Each row comes from the steps of one walk. Every step used is in the known rows, and no mark comes twice. Write the walk behind each row, first mark first.
Known rows:
pedivu > monu > semasir: [ -1  -8   4   5  10   5   3  12  -2   8  -4   6 -14   3   0   3   5  -6
   8  19  -8   9  -2 -17 -11 -28   0   0 -12  17   3   3   6 -11   0   1
  23  -1  -1   9   5  -6   4  10  -2   7  15  19   8   1]
vebureb > monu > pedivu: [  1   9   2  -9   3   9  -4   2  -4   5  -3 -10  19  -9 -13  -8   2  13
  -5   6  24   5   0   3   6  -4  -8 -17  -4  21   0 -10  -2 -21   2  -4
  -2 -11   5   6 -13   8 -13   3   3   7  -4  19  10 -12]
gazuf > zini > fegar > monu > vebureb: [  4  10   5   9   2 -18 -13   6  -9 -12  11 -11  18   3 -29   2   6  -1
  13  -9  13   2 -13  19  15  10  -1  -6   0  10  -5 -10  10 -17 -12  34
  16   6  12  15 -22   8   4  -5  -2   8  -9   5  15  -1]
fegar > zini > zapeva: [  6  -9   4  19  16  -2  -5  -6   1   2 -21   3 -15  -9 -14   4  12  -2
   0  -8  -7  -4   3  -7   7 -13 -11  -5  -2  12   4  -9  14 -15  -8   1
  -9   8   2  17 -13   2   0   5  -4  10   3  -9   2   2]
vebureb > monu > fegar > zini > zapeva: [  4  -3   7  21  27   5 -13   5 -11   0 -37   4 -12 -17 -21   3  27   2
   4  -1  -4   4   3 -16  -9 -26 -10 -15 -14  15  11 -14  12 -16   4  -4
 -11   1  -4  15 -14   3  -8  10  -5  10  -1   0   2   2]
vebureb > monu > gazuf > zini: [ -2  -3   8   5   8  -2 -14  12 -18   3   2  -5  -7  -5 -12  -9  13   6
   5   8  11  -2   7   7   1  -6  -7 -10  -6   9  -6  -8   9 -20   7  -7
   3   2  -3  -4 -18   4 -12  15   2   7   6   7   8   5]
gavod > monu > pedivu: [ -3   7  -3   0   5   6  -3  -3   4  17  12 -13  20   2 -11  -9   3   8
  -9  -6  13  -4  -3   1  12   3   1 -10  -7  12  -1  -9   2 -18 -21  11
   4 -13   2  17  -8   2  -3  -2  15 -13  -7  16   6 -11]
monu > gazuf: [ -2  -5   2   9  11  -3  -3  -1   0  -3   9   1  -9   5 -13  -6   9   1
   6   3  -5  -6   3  -5   5   2  -4  -2  -8   3  -8  -2   5  -4  -1   4
   8   3   2   3   2  -2   3  16   1  -4   7  -1   2   0]
gazuf > zini > fegar > monu > semasir: [ -4   0   8  12   8 -13 -11   5 -14  -5   2  -4  -1   0 -13   8  13 -12
   8   9   9   0   5   3   4  -7   5  -7  -7   3   4 -14  12 -18 -15  24
  34   1   0  14 -24   7   5   4  -6   4  -6   2  14  18]
gazuf > zini > fegar > monu: [ -3   5   5   8   3 -16 -10  -2  -9 -10   7 -10  12  -3 -20   3   4  -4
   4   0  10  -1   0  11   9   1   1  -8   2   4  -4 -15  13 -20 -17  28
  22   5   8  10 -29   6  -1  -1  -4   2  -6   2  15   4]
vebureb > monu > semasir: [  0   4   5   3   7   6  -3  16 -13   3 -13   0  -8   0  -5   4   7  -2
   7  18  10   6   7  -6  -8 -19  -5 -13 -11  12   6  -6  -3 -13   8  -8
  15  -8  -5   3   1  -1  -3  15  -3   8   7  13   6   7]
fegar > zini: [  5  -5   1  14   9   2  -6   1  -3  -3  -4   1 -12   0 -12  -1   1  -2
   4  -5 -10  -1   3 -11   2 -10  -5  -6  -4   1  -1  -5   6 -13  -1   2
   2  12  -9  11   2   0  -2  10  -1   4   5   2   4  -1]
zini > gavod > monu > fegar: [-11  12  -5  12  12   7 -14  16  -4  -4   3  -1   1   4 -12  -3  14   6
   9  -3  -7   2   3 -18  -5 -12   6 -15 -13  -7   0  -4   6 -14 -17  16
   7  -8 -11   8   8  -8  -3  -5  12  -9  -5  14  -7 -10]
pedivu > monu: [  1  -3   1   1   8   2   5   7   2   2   3  -2  -2  -1  -7  -2  -4   0
   5   7  -8   7  -4 -12  -5 -18  -4   0  -2  19  -4   2   7 -13  -2   7
  12   2   7   6  -1  -6  -3   7   0   4  15  17   9 -10]
vebureb > monu: [  1   9   1  -1   5   4  -3  11  -8   0  -8  -8   3  -3 -11  -1   0   4
   5   8  12   5   4   2  -4  -6  -9 -13  -3  11  -1  -7  -2 -15   5  -4
   4  -6   3  -1  -4   1 -10  12   0   7   5  15   6  -6]
gazuf > zini: [  0   1   1  -2  -5  -3 -14   5  -6   3  -3  -5  -4   4  -9  -4  -5   6
  -5   6   7   2   3   9   3 -12  -3  -7   1   5  -7  -9   8 -21  -6   0
   8  -5   0   3 -11  -2  -7  -3   4   9   7   5   7   6]
zapeva > zini > fegar > monu: [ -5  11  11  21   3  -6  -5   5  -4 -12  17 -13  19  -4 -19   6   4  -4
  13 -14  -5  -4   0  -1  13  -2   6  -6   0   9  -7  -7   4 -10  -7  28
  24  10  12  12 -15   0   6   3  -5  -2 -10  -3  14  -5]
vebureb > monu > gazuf: [ -2  -1   7   8  13   1  -3   8 -11  -2   4  -4  -3  -4 -14  -6  13   2
  12   7   7  -2   6  -3   0   1  -8  -9  -8   8  -5  -5   2  -8   9  -4
   4   2   2  -1  -5   1  -6  24   0   0   8   9   5  -4]
gavod > monu > gazuf > zini: [ -7  -4   5  11  12  -4 -12   7 -12  14  19  -8  -5   5 -11  -9  12   1
   2  -4   1 -12   5   6   6   2   1  -5 -11  -1  -7  -7  14 -15 -16  11
   7  -2  -7   8 -13  -1  -1  10  13 -12   6   6   6   4]
gazuf > zini > semasir: [ -4   2   4  11  -2  -7 -21  10  -9   0  -8  -1   0  -3 -11   1   0   5
   4  -1   3   0   5   0   9 -15  -5  -6   3   7   2  -9  18 -26  -8   6
   5  -2  -3   9 -24   5  -4 -12   7  22   6  -6   6   2]
pedivu > monu > fegar: [ -1  -1   1   3  15   7  -1   7   0  -3  -8   5  -4  -1 -10  -2   6   3
   5  15 -16  14  -8 -21 -15 -29   0  -3 -15  15  -1   0   8 -10   0   7
  14  -3   3   8   4  -8  -3   5   0   1  11  20   7  -6]
monu > fegar > zini: [  3  -4   1  17  18   7 -13   2  -4  -8 -14   7 -15   1 -17  -2  11   0
   3   0 -15   7   0 -22  -7 -17   0  -8 -15  -1   1  -7   7 -10   0   4
   4   6 -10  12   6  -2   0   9  -1   1   2   4   2   5]
fegar > zini > zapeva > monu > gazuf: [  4 -11   7  29  29  -8 -11  -6   0  -7  -8   0 -33  -9 -11  -9  24  -7
   7  -7 -14  -4   7 -12  14 -16 -11  -4  -6   6  -1  -9  17  -7   2   5
   2  22  -6  13 -13   4  -5  19   2  20  11 -13   0  -1]
gazuf > zini > zapeva > monu > fegar: [  0   7   3   4  15  -7 -23   1  -2  -5 -30  -3 -21  -8 -10  -7  16   5
  -8  11  -1  10   0   1   1 -37  -5 -12  -8  12   4 -17  16 -21  -4   7
   8  -7   3  10 -20   0 -13  -9   5  25   9  -2   3   8]
zapeva > zini: [ -3   8   6   8  -4   7  -8  11  -1   2   7  -8   1   2  -9   0  -6   5
   3  -8  -9  -2   2  -3   4 -17   2  -4  -2  11  -9   1  -2 -12   6   1
   9   2   4   7   3  -8   3   1   1   4   3  -1   7  -4]
fegar > monu: [ -2   3  -1   0   5  -6   2  -7   6  -8   9  -2   6  -3 -17   1   9   0
   1   2  -3   3  -3  -6   9  -5  -2  -5  -2   5  -7  -4  -2  -8 -11  19
  14   2  12   9  -6  -4  -1   6  -8   1  -1   7   6  -7]
pedivu > monu > gazuf > zini: [ -3 -14   7   6  13  -2  -7   7  -9   3  12   1 -11   0  -8 -10  10   1
   6  10  -8   0  -1  -4   0 -16  -4   3  -7  14  -9   2  17 -17  -1   3
  12  10  -2   2 -16  -4  -3  10   3   6  14  12  12   0]
zini > zapeva: [  0   0   1   4   6  -5  -2  -6   5   6 -18  -1  -4  -7 -12   4   5   4
  -4   0   1  -3   0   1   5 -13 -10  -6   0  15   2  -6   9 -12 -11   4
  -1  -7  14  10 -11  -1   1   0  -2   7   5  -7   1   0]
gavod > zini > fegar > monu: [  0  12  -2  12  14 -19 -10   1  -4 -19  -2  -4  18   3 -26   6  11  -5
  11   1   3   5   0 -10   0  13   4  -9  -1   2   1 -15  16  -3 -12  31
  17   5   8  13 -11   2   4   5 -11  -5   1   8  12  -6]
vebureb > monu > fegar: [  0  11   1   1  13   8  -8  11  -9  -4 -18  -3   0  -3 -15  -1   9   6
   5  14   5  11   1 -11 -13 -16  -3 -16 -14   8   3 -11   0 -13   7  -1
   5 -12   3   1   1  -3 -10  10  -2   2   3  16   3   0]

Write each row's walk:
[ -9   9  -2   8  -1   0 -18  19 -11   3  11  -8   0   4  -6  -6   4   6
   4  -8   5  -4   8   4   5  -7   2 -14   1  -4  -3  -5  12 -26 -20  12
   6  -4 -14   5 -11  -3  -7 -10  17   3   0  14  -1  -6] : gazuf > zini > gavod > monu
[  5  13  -5  13  11 -15 -13   9  -7 -12 -12  -3  11   9 -21   4  -3  -2
   8   3   7   1   4  -6  -5   9   3 -10  -3   3   3 -16  19  -5  -6  15
  12   0   2   7   0   2   2   4  -1  -5   9   5   9  -1] : gavod > zini > fegar
[  0   8   4  12   8 -13   1  -4  -1 -14   9  -8  14  -3 -21   7   4  -8
  10  -2   6   0  -1   0  10   7   1  -7  -1   4  -2 -13   7  -8 -15  30
  24   5  13  12 -16   5   3   8  -5  -4  -6   2  11  -3] : zini > fegar > monu
[ -7   0   5   8   7   0 -22  21 -21  -9   7   1  -7  -7 -11 -11  16   7
  14   4  12  -3  13   1   2  -7  -6 -16  -1   0  -7  -4  10 -23   6  -3
   1   7 -14  -9 -18   3 -15   6   5  17   3   8   0  -4] : vebureb > monu > gazuf > zini > gavod
[  3   3  -5   4  14 -11 -13   0   3   2 -31   3  -1  -2 -18   4  13   6
  -3   3   3   2   2  -8  -3  -6  -7  -8  -1  16   6 -10  19  -6  -7   3
  -7  -9  10  11  -7  -4   1  -4  -5   5  12  -1   2  -3] : gavod > zini > zapeva
[  9  -2   4  20  21  -6  -8  -2   3  -7 -18  -5 -27  -9  -9  -4  11  -6
   1  -6 -11   4   3  -7  11 -25 -11  -7  -1  10   3 -12  11 -14  -1   5
   0  15  -2  15 -11   4  -8   9   1  25  10  -7   1  -3] : fegar > zini > zapeva > monu
[ -2   1  12  17  12 -10 -14  14 -26  -4   3 -12   2  -5 -16  -2   8  -4
  13   4  19  -7  11  14   2   6  -3 -11  -8   6  -1 -16  16 -20   0   5
  12   4  -4  -2 -26  13  -6  18   3   2   2   2  13   9] : vebureb > monu > gazuf > zini > fegar
[ -3 -12   4   9  16  -1   4   3  -1   2  13   2  -9  -1 -10  -9  10  -3
  13   8 -14   0  -2 -14  -1 -10  -4   4  -9  14  -8   4  10  -6   1   6
  11  10   3   4  -2  -4   1  18   1  -1  16  12   8  -9] : pedivu > monu > gazuf
[  4  -8   4  20  23   3 -11  -5   1   1 -32   8 -17  -9 -18   3  23   1
   0  -3 -15   4  -1 -19  -3 -24  -6  -7 -15   8   6 -11  18 -11  -7   2
  -6   2  -1  18  -7  -2   2   1  -5   6  -1  -9   0   7] : monu > fegar > zini > zapeva
[-10   8  -3  -1  -3   6 -20  11  -6   9  15 -10  17  -1  -8 -14   6  15
  -6  -9  19  -3   4   4  14  -4   3 -18  -1   6  -3  -7  11 -31 -23  12
   1 -10 -14  11 -21   2 -11 -18  20   3 -11  18   1 -11] : gazuf > zini > gavod > monu > pedivu
[  1  -3  -2  18   8   4 -13  13  -6 -13   1   6 -13  -1  -9  -2   4   0
  12  -9  -9   0   8 -18   7  -9  -4 -11   2  -6  -4   0   7 -16  -2   5
  -1  17 -20   4   4  -2  -5   3   3  13   1   3  -3  -8] : fegar > zini > gavod
[  5  12  -5   5  19 -14 -15   2   5  -8 -29  -4 -11  -1 -13  -3  12   1
  -3   6  -2  11   2 -10   1 -18  -7 -10   1  14   6 -13  16  -7   0   6
   1   0   6   9  -6  -1  -7  -1  -1  20  19   2   2  -8] : gavod > zini > zapeva > monu
[  0  10   0   6  21  -5 -13  -3   5  -7 -29  -2 -19  -7 -12  -4  15   2
  -3  10  -7  10  -1  -9   1 -34  -5 -11  -9  11   6 -14   9  -9  -2   7
   8  -5   8  11  -6  -3  -9   0   1  18  11  -2   0   1] : zini > zapeva > monu > fegar
[  7  18  -3  12  14 -23 -13   6  -5 -19   0  -4  24   9 -38   6  13  -1
  19  -7   9   9 -14  -1   6  21   2  -8  -3   9   1 -10  12   0  -8  37
  13   6  11  16  -3   3  10   0  -8   1  -1  10  12 -12] : gavod > zini > fegar > monu > vebureb
[  0   6   0   5   8  -2  -6   9  -1  -5  -5  -3 -25   6   1  -3   2  -8
   5  18  -3  10   5  -9   0 -29   0  -9  -8   3   2  -8  -3  -8   8   1
  27   2  -7   5  10  -2  -4   9   3  20  16   8   4   6] : zapeva > monu > semasir
[  1  -2   4  13  21 -13  -6  -6   4  -4  -5  -4 -22  -5 -10  -8  19  -3
   4   3  -6  -2   3  -2  13 -15 -10  -4  -6  10  -3  -8  11  -5   0   7
   7   8   7   7 -12   1  -5  13   3  16  16 -10   1  -1] : zini > zapeva > monu > gazuf
[ -2  -5   8  17   9 -13 -14   4 -15  -5   8  -7  -2   3 -14  -3   3  -5
   8   2  10 -11   7  11   8   6   0  -4  -6   1  -5 -13  21 -13  -8  12
  17   7  -1   4 -21   9   2  10   6  -2   4  -8  12  13] : monu > gazuf > zini > fegar
[  4  10  -1   1   3 -10  -2  -1   4  -9  13  -1  11   6 -27   2  12   4
  10  -5   1   8 -18   4  14   3  -5  -5  -1  12  -7   0  -6  -6  -5  25
   8   2  15  14   1  -3   5   0  -5   5  -3  10   7 -13] : fegar > monu > vebureb
[  1   6   4   9  -1 -11 -14   8 -11  -4  -4 -11   5   2 -13   2 -10  -2
   4   2  13  -4   4  15   3  -1   1  -9   0   4  -1 -16  17 -21 -12  12
  17   0   2   5 -19   8  -2   0   5   4   1   0  12  11] : gazuf > zini > fegar
[ -8  10   3  11  -8   9 -14  20  -3 -11  13  -3   2   1  -6  -4  -2   8
  11 -10  -8  -3   7  -9   7 -18   2  -8   3   3 -11   5   0 -15   4   3
   7   6  -7   0   4 -10  -1  -7   5  12  -1   0  -1 -12] : zapeva > zini > gavod
[ -2   0  -2  21  16   9 -19  13  -5 -18 -10  11 -17   0 -14  -5  15   3
  12  -2 -14   5   5 -28  -3 -20   2 -14 -11  -9  -1  -4   9 -13  -1   6
   2  11 -20   7   8  -6  -5   1   2   9  -4   4  -6  -4] : monu > fegar > zini > gavod
[  3 -14   7  23  29   4  -5  -1  -1   3 -28  10 -17 -14 -16   1  24  -2
   5   1 -25   8  -5 -27  -9 -34  -7  -2 -15  22   8  -4  21 -15  -5   6
   0   8  -1  19 -11  -3   0   5  -6   8   7   6   4  -3] : pedivu > monu > fegar > zini > zapeva
[ -7  -8   7   6   9  -9 -11  -6  -6  -5  17   0  -4  -3 -18  -8  23   0
   3   4  -3  -3   1   2  12  -2  -3  -2  -5   1 -14  -4   9 -11  -8  19
  13   9   3   7 -23  -2  -2   9  -6   3  -1  -1   9   3] : fegar > monu > gazuf > zini
[ -9  -8  10  22  14 -15 -19  -1  -8  -7  12   5   0  -9 -21  -4  29  -1
  11  -5  -6  -5   4  -6  17  -3  -5  -3  -1   3  -8  -6  18 -17 -12  21
  10  12   0  13 -35   4  -1   0  -3  16  -2 -12   7  -1] : fegar > monu > gazuf > zini > semasir
[  6  13   4  11   7 -17  -3   1  -2 -17  13  -9  20   5 -31   6   6  -2
  18  -9   8   4 -15   9  14  15  -1  -6  -2  10  -5  -7   1  -6 -10  36
  18   6  16  16  -7   5   9   3  -4   2  -8   4  11 -11] : zini > fegar > monu > vebureb
